Each row was made from one small tree. Brackets hold a mark, then the marks that hang from it, in alphabetical order. Every link used is in the known rows. Write each row's tree.
Known rows
{vurok {lovag lanek zalel}}: -1.40  -1.94  +1.37  +0.58  +1.98  +0.61  -0.83  -1.95  -1.34  -1.13  -0.43  +0.62  +1.14  +1.05  -1.55  +0.61  +0.28  -0.74  +1.22  -3.38  +0.67  +1.52  +0.55  -1.16  -0.17
{mavop redi {tupa lanek}}: +2.93  +2.86  -0.27  -2.44  +3.26  -0.30  -0.93  +1.28  -0.25  +1.44  -1.32  -0.37  +2.95  -2.26  +1.91  -3.34  -0.42  -0.52  +1.82  -2.72  -2.19  -1.97  -1.57  -0.02  +0.51
{mavop redi}: +1.11  +0.45  +0.24  -1.61  +1.25  -0.42  +1.22  +0.48  -1.05  -1.37  -0.23  +0.35  +0.64  -0.93  +1.29  -1.17  +0.35  -0.44  +1.87  -1.41  +0.35  -1.32  -0.41  +0.27  +1.14
{fitusip {lovag {lanek {tupa {mavop redi}}} vurok} rakad}: +2.26  +0.48  +2.92  -1.37  +5.75  +1.30  +5.02  -0.15  +0.13  -1.14  -0.96  +0.67  +2.41  -0.62  -0.40  -5.72  -1.54  -0.07  -1.58  -3.31  +1.02  +1.94  -3.20  -1.57  +1.99
{rakad {fitusip {lanek befar tupa}} {lovag zalel}}: +3.52  -2.81  +0.66  +1.79  +6.08  +2.01  -1.19  -0.19  +0.89  -3.67  -0.23  +1.44  +0.04  +2.27  +1.56  +1.54  -4.14  -0.26  -1.01  -5.19  -0.02  -0.08  +0.52  -0.77  -2.76
{fitusip lanek}: +0.91  -0.35  -0.16  +0.74  -0.15  +0.43  +0.42  +0.21  +1.54  +0.71  -1.62  -1.69  +0.95  -0.85  +1.21  +2.12  -0.78  +0.40  -1.03  -1.27  -0.42  -0.67  -0.91  -1.01  +0.54
{rakad fitusip {lovag {lanek {tupa {mavop redi}}} vurok}}: +4.30  -0.85  +3.30  -2.05  +7.65  +1.02  +2.55  -1.37  +0.05  -0.64  -1.46  +2.88  +3.21  +0.28  +1.83  -5.46  -2.16  -0.39  +0.84  -4.66  -1.02  +2.21  -1.17  +0.20  -0.34
{lanek {tupa mavop}}: +0.87  +0.79  -0.70  -1.49  +3.41  +0.71  +2.01  +0.34  +0.09  +1.12  +0.78  +0.75  -0.08  +0.32  +0.31  -3.22  -2.11  -0.74  -1.92  -0.07  -0.40  +1.05  -0.32  -0.98  -0.96
{lovag {lanek befar tupa} vurok}: +0.36  +1.45  +4.40  +1.35  +6.65  +0.76  +1.61  -1.22  +0.68  +0.32  -1.15  +4.62  +3.56  +1.64  -0.66  -5.05  -0.87  +1.07  +0.37  -1.28  -1.81  -0.15  +2.16  -1.11  -2.33
{mavop {tupa lanek}}: +1.75  +2.24  -0.69  -0.58  +2.04  +0.21  -2.13  +0.78  +0.68  +2.93  -1.18  -0.88  +2.26  -1.34  +0.69  -2.13  -1.06  -0.09  -0.16  -1.02  -2.62  -0.80  -1.35  -0.18  -0.42
{lanek {tupa {mavop redi}}}: +2.01  +1.18  -0.46  -3.16  +4.66  +0.30  +3.20  +0.81  -0.81  -0.30  +0.65  +1.07  +0.66  -0.66  +1.52  -4.32  -1.63  -1.15  -0.09  -1.53  +0.15  -0.29  -0.67  -0.84  +0.01
{vurok {lovag {lanek befar {tupa {mavop redi}}} zalel}}: +0.70  -1.16  +2.04  -2.29  +9.07  +1.43  +3.44  -1.22  -1.89  -1.70  +0.49  +2.75  +2.67  +1.32  -0.23  -5.31  -2.67  -0.58  +1.82  -5.38  +0.40  -0.62  +1.18  -1.36  -2.41
{ralog redi}: -0.89  +0.11  +0.95  +0.74  -0.78  -0.60  -1.80  +1.50  +0.68  +1.10  +1.07  +0.31  -0.52  -0.80  +0.04  +0.62  -1.57  +1.18  -0.04  -0.29  +0.22  +0.35  +0.27  +0.03  -0.49
{rakad {fitusip lanek} lovag}: +3.55  -2.95  +0.39  +1.15  +0.91  +1.35  -1.24  -0.59  +2.26  -0.96  -1.56  -1.93  -0.47  +0.01  +2.39  +3.68  -1.94  +0.66  -0.75  -3.17  -0.51  +1.28  -1.90  +0.48  +0.37
{tupa lanek {mavop redi}}: +2.57  +0.94  -0.57  -2.87  +3.34  -0.52  +1.55  +1.82  -0.73  +1.68  -1.74  -1.67  +3.78  -2.06  +0.82  -4.59  -2.37  -0.46  +0.78  -2.53  -0.26  -2.45  -2.16  +0.38  -0.94
{befar lanek}: +0.82  +1.79  +1.27  +0.91  +0.33  +1.13  -0.36  +2.05  +0.86  +0.49  -2.08  -0.39  -0.28  -0.74  +1.02  +1.16  +0.26  -0.21  +1.18  -0.66  -2.04  -0.47  -1.06  -0.57  +0.75
{fitusip lovag rakad}: +0.68  -1.22  +0.15  +1.17  -0.60  +1.17  +0.74  +0.18  +0.83  -2.16  +0.58  -2.38  -2.13  -0.06  -0.94  +1.28  -0.80  +0.30  -2.22  -0.85  +1.87  +1.60  -2.97  -0.19  +2.22
{fitusip {lanek tupa} rakad}: +2.33  +0.17  -0.27  +2.45  +0.72  +1.57  +0.14  +0.59  +2.28  -0.12  -0.50  -1.85  -1.90  -0.64  +1.10  +0.42  -1.85  +0.64  -3.13  -1.04  +0.36  +0.32  -2.71  -0.77  +0.75
{mavop redi {tupa {lanek befar}}}: +3.12  +2.40  +0.96  -2.37  +5.75  +0.44  +0.28  +1.23  +0.04  +1.20  -1.16  +0.82  +3.91  -1.36  +1.71  -4.82  -2.05  +0.88  +2.34  -3.09  -2.39  -3.82  -0.23  +0.36  -1.33
{rakad {lovag vurok zalel}}: +0.13  -0.57  +0.49  +1.08  +2.76  +0.77  +1.00  -1.32  -2.00  -3.65  +0.90  +0.02  +1.05  +1.74  -0.77  -0.54  +2.29  -1.45  +0.12  -2.19  +1.91  -0.17  -0.70  +0.19  -0.83
{rakad fitusip}: +1.11  -1.64  +0.39  +0.11  -0.13  +0.01  -2.53  +0.02  +0.54  +0.05  -1.04  +1.05  +0.32  -0.68  +0.54  +0.75  -1.54  +0.18  +0.57  -1.22  -0.44  +1.41  +1.16  +0.77  -0.48
{fitusip {rakad {lovag zalel}}}: +1.29  -2.60  -0.88  +1.60  +0.02  +1.62  +0.08  -0.07  -1.28  -4.00  +2.34  -2.12  -2.12  +1.55  -1.57  +0.39  -0.65  -0.09  -1.71  -2.14  +3.31  -0.39  -3.12  +1.94  -0.25

Which tree is each row?
+3.75  -0.66  -0.20  +0.00  +5.71  +2.38  +4.74  +0.05  -0.60  -3.53  +0.53  -2.33  +1.07  -0.34  +1.29  -3.61  -0.70  -0.95  -2.37  -4.82  +3.06  -1.18  -4.39  +0.00  +0.19 -> {fitusip {lanek {tupa {mavop redi}}} {rakad {lovag vurok zalel}}}
+2.71  +0.52  +0.59  -2.55  +5.76  +0.14  +2.68  +1.66  -0.29  +1.21  -1.38  -0.53  +4.64  -1.14  +0.31  -6.01  -3.77  +0.82  +1.40  -2.90  -0.36  -4.19  -0.80  +0.86  -2.82 -> {tupa {lanek befar} {mavop redi}}
+1.32  -3.50  +3.99  +1.26  +5.64  +1.31  -0.64  -1.82  -0.69  -2.85  -1.34  +3.70  +4.73  +2.35  -1.48  -2.50  -2.07  +0.82  +1.51  -4.76  +0.27  -0.04  +1.78  +0.99  -3.39 -> {rakad fitusip {lovag {lanek befar} vurok zalel}}
+2.86  +2.95  +0.74  -2.17  +4.96  +1.34  +2.78  +2.90  +0.12  +0.08  -1.53  +0.61  +0.45  -1.39  +2.55  -3.33  -1.52  -1.31  +1.23  -2.25  -2.02  -0.61  -1.68  -1.42  +0.77 -> {befar {lanek {tupa {mavop redi}}}}
+1.58  +0.04  +0.27  -1.05  +4.58  +0.46  +1.49  +1.05  +0.66  +2.63  -1.37  -0.88  +4.03  -0.29  -0.87  -4.67  -4.11  +1.27  -0.54  -1.46  -0.71  -2.92  -0.39  +0.65  -3.89 -> {tupa {lanek befar} mavop}
-0.62  +0.37  +3.47  +1.27  +6.82  +0.74  +0.55  -0.74  -1.42  -1.62  -0.63  +5.34  +4.52  +2.25  -1.91  -4.79  -1.17  -0.23  +0.58  -2.70  -0.37  -0.82  +3.18  -1.90  -3.28 -> {lovag {lanek befar tupa} vurok zalel}
+2.50  +0.07  +2.74  +2.47  +6.40  +1.74  +0.39  -0.40  +2.82  -1.80  -2.64  +1.69  +1.90  +0.32  +1.90  +0.88  -1.85  +0.34  -0.98  -3.70  -1.31  +1.81  +1.43  -2.54  -0.01 -> {rakad {fitusip {lanek befar tupa} {lovag vurok}}}
+1.72  -1.81  +0.35  +3.01  +0.97  +2.16  +1.43  -0.80  +0.27  -3.37  -0.15  -3.40  +0.41  +0.25  -0.43  +0.71  +0.93  +0.19  -2.26  -3.17  +3.09  -0.83  -3.58  +0.70  +0.00 -> {fitusip lanek {rakad {lovag vurok zalel}}}
+2.04  -2.07  +3.99  +1.79  +8.09  +1.60  -0.84  -1.73  -0.57  -3.17  -0.69  +5.10  +3.16  +3.09  -0.87  -3.23  -2.55  -0.11  +0.65  -4.70  -0.47  +1.22  +2.10  -0.24  -3.52 -> {rakad fitusip {lovag {lanek befar tupa} vurok zalel}}
+1.96  +1.84  +0.61  -0.43  +4.42  +0.77  -0.98  +0.60  +1.13  +2.45  -0.92  +0.57  +3.21  -0.45  +0.30  -3.38  -2.51  +1.27  +0.65  -1.71  -2.66  -2.49  +0.09  +0.18  -2.44 -> {mavop {tupa {lanek befar}}}
-0.47  -0.39  +2.75  -0.70  +7.90  +1.02  +2.96  -0.57  -1.37  -0.10  -0.51  +4.41  +5.89  +1.81  -2.22  -7.08  -2.92  +0.07  -0.58  -2.80  -0.06  -0.81  +2.38  -1.62  -4.03 -> {lovag {lanek befar {tupa mavop}} vurok zalel}
+1.74  +2.61  +0.49  -0.61  +3.67  +1.79  +1.66  +2.43  +0.99  +1.56  -1.42  +0.15  -0.27  -0.51  +1.45  -1.96  -1.75  -0.85  -0.58  -0.82  -2.27  +0.66  -1.44  -1.64  -0.22 -> {befar {lanek {tupa mavop}}}
-0.75  -0.40  +1.37  +1.15  +4.35  +0.76  -1.14  -1.65  -1.34  -1.50  +0.19  +1.90  -0.40  +1.86  -0.83  -0.31  -0.24  -1.65  +0.28  -3.41  -0.03  +2.56  +0.71  -2.27  -0.43 -> {vurok {lovag {lanek tupa} zalel}}
+1.67  +1.21  +3.91  -2.55  +8.74  +0.74  +4.94  -0.49  -0.28  +0.39  -1.15  +4.27  +5.75  +0.16  +0.28  -8.48  -1.97  +0.65  +1.33  -2.99  -1.10  -1.40  +1.23  -0.76  -2.05 -> {lovag {lanek befar {tupa {mavop redi}}} vurok}
+1.55  -1.25  +3.67  +2.93  +6.74  +2.38  +1.86  -1.49  -0.64  -3.77  +1.02  +2.57  +1.52  +3.07  -2.31  -4.66  -1.53  +0.76  -1.35  -3.42  +1.50  -0.54  -0.91  +0.46  -2.68 -> {fitusip {rakad {lovag {lanek befar tupa} vurok zalel}}}
+3.25  -2.51  +1.21  +2.42  +1.94  +2.83  +2.40  -0.49  +2.84  -1.90  +0.39  -3.35  -1.10  +0.90  +0.65  +0.86  -2.43  +2.62  -2.18  -2.40  +1.15  -2.17  -3.65  +1.87  -0.77 -> {fitusip {lanek befar} {rakad lovag}}
-0.60  +0.15  +3.40  +0.52  +2.62  +0.22  +1.51  -1.14  +0.34  -0.50  -2.14  +1.26  +3.38  +0.58  -1.02  -0.69  +0.75  -0.16  -0.02  -1.73  -0.56  +2.45  -0.44  -2.32  +1.50 -> {fitusip {lovag lanek vurok}}
+1.16  -0.42  +1.16  +2.61  +0.36  +1.68  +2.08  -0.34  +2.26  -1.42  -1.84  -3.67  +0.52  -1.32  +0.15  +1.72  +0.72  +0.84  -2.68  -1.88  +1.55  +1.13  -3.32  -1.08  +2.64 -> {fitusip lanek {lovag vurok} rakad}
+0.77  -2.28  +3.25  -0.62  +8.60  +1.42  +1.18  -0.54  -0.68  -1.57  -1.81  +4.79  +5.62  +1.81  -1.71  -4.26  -4.49  -0.46  -0.72  -5.02  +0.01  +2.42  +2.59  -2.58  -2.61 -> {rakad {fitusip {lovag {lanek befar {tupa mavop}} vurok zalel}}}
+1.05  -0.56  +2.41  -1.45  +6.47  +1.10  +2.94  -0.32  +0.70  +2.02  -0.35  +3.44  +3.36  +1.59  -0.86  -5.54  -4.73  +1.21  -0.99  -1.60  -1.70  -0.12  +1.05  -1.20  -3.06 -> {lovag {lanek befar {tupa mavop}}}
+0.81  -1.59  +0.45  +2.33  +1.25  +1.61  +1.17  -1.03  -1.26  -3.97  +1.64  -1.68  -0.34  +1.12  -1.75  -1.30  +1.61  -0.17  -1.36  -1.89  +3.53  -0.25  -2.65  +1.66  -0.34 -> {fitusip {rakad {lovag vurok zalel}}}
